Each row was made from one path, in order. Every step used is in the known rows, and no mark comes twice. Write each row's path.
Known rows
mena-kefa: 1.951 -4.584 -4.392 0.751 -2.035 -0.719 -2.463 -0.644 1.105 -0.361
 -1.064 -1.701 -0.013 -0.691 2.712 -0.076 0.587 -1.751 1.209
mena-noreg-palu-kefa: -1.217 3.087 -0.874 1.553 -2.972 -2.568 -0.283 0.279 3.678 -2.173 -2.889
 -2.915 -0.123 -0.013 -0.170 0.306 2.645 -1.898 -3.708
rolan-mena-noreg-palu: 1.781 1.936 1.213 0.178 -0.557 1.698 0.096 -3.455 2.693 -1.365 -1.212
 -2.460 2.009 0.852 -0.047 -1.431 0.318 -1.234 -0.484
rolan-mena-noreg-palu-kefa: 0.813 2.328 -1.764 0.473 -2.850 -0.647 0.295 -2.541 3.066 0.038 -0.626
 -2.101 1.541 -1.129 -0.214 -1.920 0.200 -0.642 -3.283
rolan-mena-kefa-mebi: 2.690 -2.840 -1.275 -0.358 -3.725 1.215 -2.905 -1.844 0.115 1.997 2.312
 -0.979 0.973 0.162 3.267 -3.795 -0.720 0.850 4.546
noreg-mena-rolan: -2.651 -1.991 -0.419 1.694 -0.022 6.268 2.968 -3.820 0.812 -1.288 -6.769
 0.412 -1.465 -0.434 -1.942 7.565 4.446 -2.451 0.443
petut-rolan-mena: -0.177 -1.213 1.797 1.345 0.393 4.306 0.998 -0.829 -4.088 0.512 2.213
 -0.173 0.685 -1.993 -0.495 1.906 -1.005 -0.064 2.822
mebi-kefa: -0.707 -3.057 0.192 1.680 2.966 -0.509 2.900 2.778 -1.544 2.380 0.703
 -3.096 -0.359 1.509 2.824 0.586 0.861 0.225 -0.316
palu-noreg-mena-kefa: -0.612 -3.354 -3.151 2.258 -1.701 0.640 0.876 -2.834 2.082 -1.862 -3.058
 -1.112 -2.377 -1.485 -0.944 4.992 1.373 -1.792 -0.342
mebi-kefa-petut-rolan-mena: 0.174 0.574 3.328 -0.563 4.242 -1.285 2.259 1.678 -2.765 5.101 4.260
 1.899 0.520 -0.757 1.465 -1.287 -2.245 1.380 1.043
noreg-palu: 1.427 1.296 1.571 4.361 1.153 2.247 -0.171 0.152 0.871 -3.282 -3.065
 -3.380 0.067 0.840 -1.731 0.846 1.978 -0.654 -3.193
petut-noreg-mena-kefa-mebi: -1.697 -1.995 -0.921 -0.665 -3.010 2.485 -2.299 1.138 -1.681 -0.543
 0.706 -1.230 -1.821 2.241 0.921 0.948 0.942 0.251 2.643
kefa-mebi: -1.560 -0.923 4.520 0.984 -0.698 2.192 -0.766 3.010 -1.596 -2.176 0.119
 -2.866 -0.826 4.087 1.254 -0.905 2.333 1.440 5.942
mebi-kefa-petut-rolan-mena-noreg: -0.788 1.428 4.134 -2.765 3.184 -2.600 1.822 0.884 -0.905 4.780 3.756
 1.861 0.587 -0.200 2.241 -1.214 -1.859 -0.351 2.473
petut-noreg: -1.995 -1.800 -0.792 -0.753 0.113 0.790 -0.368 2.855 -4.116 -2.893 1.042
 -1.911 -0.402 2.932 -0.019 0.080 -0.075 1.060 2.020
mebi-kefa-petut: 0.268 -0.919 1.625 -0.675 5.104 -3.071 2.065 3.525 -0.167 2.481 1.125
 0.350 0.148 2.333 2.193 -1.726 -0.531 1.296 -0.498
rolan-mena-kefa-petut: 4.630 -2.488 -3.538 -2.427 -0.089 -1.138 -2.201 -2.988 2.009 1.473 1.486
 2.278 2.700 -0.779 2.139 -4.216 -2.730 0.270 0.626
noreg-palu-kefa-petut-rolan: -0.120 5.285 1.249 3.124 -0.487 -2.039 -0.737 2.550 0.691 -0.399 -0.545
 0.887 -0.731 -2.954 -2.886 0.002 0.492 0.722 -5.376
rolan-mena-kefa: 3.602 -4.550 -5.284 -0.391 -1.987 1.007 -1.676 -3.172 0.798 1.471 1.005
 -0.638 2.019 -1.716 2.628 -2.306 -1.502 -0.591 0.824
petut-rolan-mena-kefa: 1.681 -2.768 -1.398 0.499 -2.422 2.240 -1.500 -2.282 -2.565 2.409 2.546
 0.298 0.599 -4.140 1.193 0.841 -1.579 -1.106 2.797
noreg-palu-kefa-petut: 1.342 4.126 -0.715 2.590 0.125 -2.891 -0.529 2.277 2.934 -1.567 -1.895
 0.031 0.111 -0.708 -2.123 -1.722 0.676 1.225 -6.936

Write each row's path
-1.119 0.510 0.774 -2.569 3.784 1.532 0.461 1.963 -0.841 -2.891 -0.158
 2.453 0.032 3.506 -2.365 0.673 -1.218 1.466 -0.872
kefa-petut-noreg-mena
0.914 1.107 3.141 -1.466 3.037 1.361 0.067 0.047 -2.091 0.390 2.700
 3.432 1.431 -0.783 -1.271 -0.833 -2.290 1.179 2.137
kefa-petut-rolan-mena
-2.318 4.490 2.504 1.216 -4.516 -2.458 -1.165 1.642 2.753 -1.596 -1.669
 -3.627 -1.172 1.393 0.280 -1.051 3.517 -0.591 -0.310
mena-noreg-palu-kefa-mebi
1.819 4.322 -0.608 -1.722 -1.052 -2.450 -0.388 -2.164 4.187 0.059 -0.097
 0.705 1.969 -0.557 -0.606 -3.639 -0.926 0.202 -3.641
rolan-mena-noreg-palu-kefa-petut
0.575 -1.578 -0.499 -2.447 -0.311 1.511 0.876 -2.773 0.967 -1.003 -0.048
 -1.287 2.122 1.807 1.330 -0.979 -0.183 -1.112 2.936
rolan-mena-noreg
1.362 5.351 0.691 2.113 -0.584 -1.051 -0.135 0.383 0.446 1.060 1.068
 1.659 0.252 -3.858 -2.888 -1.696 -1.315 1.255 -5.589
noreg-palu-kefa-petut-rolan-mena
-0.089 1.922 4.096 -3.685 1.969 -0.231 -0.172 -0.829 -0.502 0.061 1.954
 3.199 1.719 -0.120 -0.530 -0.860 -1.834 -0.129 3.952
kefa-petut-rolan-mena-noreg
-4.397 -1.332 0.205 2.420 -1.562 3.285 4.089 -4.480 0.915 -2.112 -6.176
 -0.092 -3.316 -1.544 -3.322 7.981 4.043 -1.925 1.704
palu-noreg-mena-rolan
-0.436 0.337 -3.071 -0.788 0.363 -3.869 0.458 3.257 1.526 -1.099 -0.272
 1.667 0.278 0.003 -0.144 -1.782 -0.351 1.642 -2.692
palu-kefa-petut
-3.271 0.296 1.168 -1.950 2.635 -0.992 3.020 0.452 -1.250 3.848 -0.788
 2.318 -1.535 1.060 -0.106 1.918 0.744 0.153 -0.153
mebi-kefa-petut-noreg-mena-rolan
0.123 -1.823 -1.963 0.065 -0.006 -0.893 0.219 -2.302 3.452 -1.777 -2.769
 1.525 -1.703 -0.873 -1.376 3.085 0.275 -1.050 -0.446
palu-noreg-mena-kefa-petut
-0.167 3.061 2.448 0.060 3.780 -3.616 0.738 3.800 -1.329 2.235 2.042
 -0.688 -0.274 2.473 0.501 -3.107 -1.139 1.823 -2.776
mebi-kefa-petut-noreg-palu
-2.459 -2.007 0.104 2.757 1.043 3.189 3.669 -1.465 0.607 -3.887 -3.312
 -1.319 -2.403 0.427 -2.830 6.018 1.743 -0.414 -0.182
palu-noreg-mena
-2.341 -2.014 -1.154 -0.117 1.287 4.578 1.215 1.474 -2.684 -2.968 -0.919
 -1.152 -0.826 2.715 -1.917 3.639 0.282 0.283 -0.961
petut-noreg-mena
0.700 -1.565 1.809 0.545 -3.814 2.103 -2.671 -0.952 -3.403 3.138 3.797
 -0.102 -0.302 -2.594 2.038 -0.583 -0.668 -0.051 6.042
petut-rolan-mena-kefa-mebi
-1.944 0.960 -3.426 -2.314 -0.487 -4.639 -0.391 4.418 -1.315 -0.966
 1.732 1.907 -0.164 0.806 -0.497 -2.749 -1.383 2.548 -2.147
palu-kefa-petut-noreg
2.850 1.368 -1.833 -1.020 -1.337 -3.969 -4.751 0.296 1.396 -0.617 0.614
 0.730 0.100 0.293 0.469 -3.745 -1.298 -0.159 -1.829
mena-kefa-petut-noreg-palu
4.578 1.170 -2.547 -1.886 -1.394 -1.791 -3.802 -2.419 1.196 1.116 2.339
 1.408 1.889 -1.111 0.365 -5.424 -3.268 0.892 -2.086
rolan-mena-kefa-petut-noreg-palu
1.844 -1.315 -0.345 -0.951 -0.321 -2.187 -3.490 0.508 0.107 0.868 1.031
 2.355 0.128 -2.125 1.211 -0.481 -0.862 -1.322 2.263
mena-kefa-petut-rolan
-1.217 0.623 4.027 -0.009 4.597 -2.216 1.739 3.805 -2.673 3.617 2.570
 0.907 -0.680 -0.035 1.241 0.280 -0.857 0.551 0.986
mebi-kefa-petut-rolan
-4.241 -1.196 -1.106 -0.202 -1.275 4.539 1.866 -1.743 -2.549 -1.426
 -3.727 0.235 -1.827 0.793 -2.256 5.420 2.710 -1.187 1.272
petut-noreg-mena-rolan
